Every row comes from one small tree of marks. The marks that hang from a mark follow it in brackets, in the order of their numbers. Every link used is in the known rows. Which tree was each row made from?
Known rows
Q747{Q797}: [-1.84 -0.49 -0.57  2.80  2.02 -1.67 -0.49 -1.61 -3.02  2.32  1.25  0.78
  0.98  1.02 -1.02  3.97  1.09 -3.11]
Q657{Q375}: [-1.68 -0.01 -1.00  0.57  2.27 -1.42 -0.44 -1.55 -1.68  3.14  0.71  0.10
  0.31 -2.03  0.49  2.09  0.75 -3.05]
Q797{Q59{Q375{Q747}} Q951}: [ 1.58  0.13 -0.92  0.77  2.71 -1.57  2.57 -2.82  1.62  2.76  0.28 -1.29
 -1.89  0.21  0.51  0.60  1.95 -2.65]
Q375{Q951}: [ 0.56 -0.58 -0.13  3.41  1.24 -1.44 -1.70 -2.18 -2.42  3.02  1.19  0.02
 -0.16 -0.92 -0.35  1.44  1.55 -2.85]
Q848{Q747{Q375} Q951}: [ 3.49 -0.25 -0.35  1.59  1.82 -2.48  2.37 -3.38 -4.10  2.18  0.75  0.19
 -1.77 -0.08 -1.23  2.57  1.02 -2.59]
Q797{Q59 Q951}: [ 0.76 -0.04 -1.54  1.34  2.64 -0.93  2.68 -2.44 -0.53  3.22  1.94 -1.76
 -1.07  0.71  0.22  4.20  1.89 -2.58]
Q951{Q797{Q59{Q375}}}: [ 0.69 -0.90 -0.34  0.75  1.53 -1.67 -0.86 -1.38 -0.49  3.16  0.24  0.11
  1.62 -3.19  1.14  0.91  0.26 -3.16]
Q848{Q747{Q797{Q59}} Q951}: [ 3.58  0.15 -0.89  2.45  3.13 -2.52  1.38 -3.19 -2.74  2.47  0.44 -0.94
 -2.42  0.93 -0.80  3.61  1.68 -2.11]
Q951{Q797}: [-1.08 -0.76  0.59  1.63  0.56 -1.85 -1.39 -1.03 -2.06  2.51  1.99  0.86
  1.66 -2.66 -0.53  2.33  0.73 -3.28]
Q747{Q375{Q951}}: [ 0.77 -1.03 -0.57  3.07  0.86 -0.94 -0.66 -2.54 -3.54  3.21  0.65  0.38
  0.93 -1.76  0.76  1.65  0.97 -3.14]
Q657{Q848{Q747{Q375 Q797{Q59}}}}: [-0.69 -0.67 -1.00  1.73  2.76 -1.08 -0.51 -2.66 -1.90  2.37  0.58 -0.92
  0.11 -0.20  2.02  2.86  0.40 -2.55]
Q657{Q848{Q747{Q375 Q797{Q59}} Q951}}: [ 1.27 -0.83 -0.91  1.83  2.61 -1.36 -0.85 -3.48 -2.73  2.57 -0.64 -0.66
 -1.27 -1.87  1.18  2.05  0.50 -2.37]
Q797{Q59{Q375} Q951}: [ 1.18 -0.47 -1.65  0.81  2.78 -1.12  2.50 -2.68  0.51  3.33 -0.30 -1.09
 -1.09  0.13  0.23  2.21  1.14 -2.84]
Q59{Q375}: [-0.54 -0.63 -0.59  0.94  1.98 -2.04  0.14 -1.80 -1.68  2.39 -0.06  1.08
  0.69  0.25 -1.05  0.87  0.27 -3.32]
Q848{Q747{Q797} Q951}: [ 2.40 -0.13 -0.11  2.87  2.36 -2.83  0.78 -3.07 -3.25  1.97  0.24  0.29
 -2.42  1.02 -2.34  3.25  1.48 -2.44]
Q657{Q375 Q797{Q59 Q951} Q848{Q747}}: [-1.73 -0.69 -0.77  0.74  3.21 -0.51 -1.66 -3.18  2.86  3.04 -0.67 -2.25
 -2.71 -4.67  3.33  1.40  0.49 -2.29]
Q848{Q747}: [ 0.95  0.39 -0.08  1.54  2.39 -2.66  2.06 -2.07 -2.23  1.68  2.72 -0.41
 -1.15  2.57 -1.41  3.36  1.41 -2.58]
Q797{Q59{Q375{Q747 Q951}}}: [ 2.69  0.00 -0.51  2.00  2.39 -1.75 -0.66 -2.57  0.41  3.01  0.01 -1.02
 -0.83 -1.16  1.64 -1.36  1.75 -2.53]

Write each row's tree
[-1.18 -0.37 -0.09  0.56  2.63 -1.00 -4.76 -2.87  1.45  2.79 -0.72 -1.08
 -1.81 -7.91  3.65 -1.95  0.69 -2.29] -> Q657{Q375{Q747} Q797{Q59} Q848{Q951}}
[-0.16 -1.43 -0.73  4.42  1.05 -0.76 -1.57 -2.67 -3.75  3.28 -0.53  0.83
  1.22 -1.49  0.79  2.47  0.96 -3.23] -> Q747{Q375{Q951} Q797}
[ 2.26 -0.61 -1.23  2.09  2.43 -1.31 -0.78 -2.45 -0.74  3.62 -0.58 -0.80
  0.01 -1.23  1.34  0.24  0.96 -2.74] -> Q797{Q59{Q375{Q951}}}
[ 2.15 -0.13  0.96  3.09  0.82 -1.69 -2.58 -1.98  0.28  3.00  1.74 -1.00
 -0.37 -4.02  1.95 -0.91  2.38 -2.48] -> Q375{Q747 Q951{Q797{Q59}}}
[ 4.31 -0.09  0.20  1.41  1.85 -2.67  0.61 -2.62 -1.85  2.66  1.15 -0.86
 -1.83 -2.41 -0.38  2.22  1.32 -2.26] -> Q848{Q747 Q951{Q797{Q59}}}
[ 1.50  0.13 -0.11  4.13  2.10 -1.51 -1.83 -2.53 -0.62  2.86  1.04 -1.09
 -0.98 -0.78  1.54  0.53  2.71 -2.33] -> Q375{Q747{Q797{Q59}} Q951}
[ 0.00  0.55 -0.43  2.25  2.70 -1.90  0.24 -1.88 -1.04  2.08  2.36 -0.77
 -0.13  0.94  0.90  2.25  2.27 -2.51] -> Q375{Q747{Q797{Q59}}}
[ 3.04 -0.37  0.95  1.79  1.07 -3.00  0.01 -2.52 -2.42  2.11  1.00  0.42
 -1.81 -2.36 -1.91  1.84  1.15 -2.59] -> Q848{Q747 Q951{Q797}}
[ 1.68 -0.79 -0.33  4.15  1.65 -1.71  0.21 -3.09 -3.07  2.61  0.02  0.12
 -0.65  0.53  0.32  2.78  1.27 -2.76] -> Q848{Q747{Q375{Q951} Q797}}
[ 0.11  0.39 -0.57  2.41  2.58 -1.49  1.48 -2.47  0.26  2.37  1.72 -1.20
 -1.51  0.98  0.38  2.70  2.71 -2.49] -> Q375{Q747{Q797{Q59 Q951}}}
[ 1.15 -0.01  0.28  1.98  1.33 -1.29 -3.14 -1.95  1.07  3.85  0.06 -1.11
 -0.66 -6.29  3.21 -1.51  1.90 -2.56] -> Q657{Q375{Q747 Q951{Q797{Q59}}}}
[-2.27 -1.33 -0.69  2.21  2.32  0.14 -6.31 -2.53  1.28  3.90 -1.38 -1.40
 -0.28 -7.82  4.76 -0.90  0.10 -2.56] -> Q657{Q375{Q951} Q797{Q59} Q848}
[ 0.76 -1.55  0.56  2.76  0.41 -1.72 -3.14 -1.96 -0.70  3.26 -1.54  1.27
  0.72 -4.09 -0.05 -1.28  0.37 -3.38] -> Q59{Q375{Q951{Q797}}}
[ 1.34 -0.35  0.49  2.59  1.37 -2.20 -1.61 -2.50  0.00  2.41 -0.54  0.57
 -1.00 -1.21 -0.14 -2.35  1.57 -2.95] -> Q59{Q375{Q747 Q951}}
[ 1.08 -0.30  0.29  0.73  1.49 -2.06 -0.84 -1.51  0.56  2.64  0.75 -0.07
  0.85 -3.16  1.42 -0.55  0.95 -2.95] -> Q951{Q797{Q59{Q375{Q747}}}}
[-1.14  0.12  0.21  2.82  1.80 -1.81  0.86 -2.38 -0.27  1.84  1.48  0.03
 -1.50  1.03 -1.10  2.35  2.54 -2.83] -> Q375{Q747{Q797{Q951}}}
[ 0.29 -0.14 -0.34  2.91  2.40 -2.10  2.45 -2.78 -1.13  2.04  1.00 -0.40
 -2.28  2.82 -1.84  4.59  1.84 -2.62] -> Q848{Q747{Q797{Q951}}}
[ 1.08 -1.17 -0.33  1.49  2.40 -1.20 -1.90 -3.61 -1.36  2.27  0.02 -1.01
 -1.33 -4.28  2.41  1.16 -0.02 -2.29] -> Q657{Q797{Q59} Q848{Q747{Q375} Q951}}
[-0.09 -0.61 -1.54  1.89  2.96 -1.47 -0.03 -2.00 -1.48  2.99 -0.55  0.04
  0.97  0.46  0.70  2.54  0.64 -2.99] -> Q747{Q797{Q59{Q375}}}
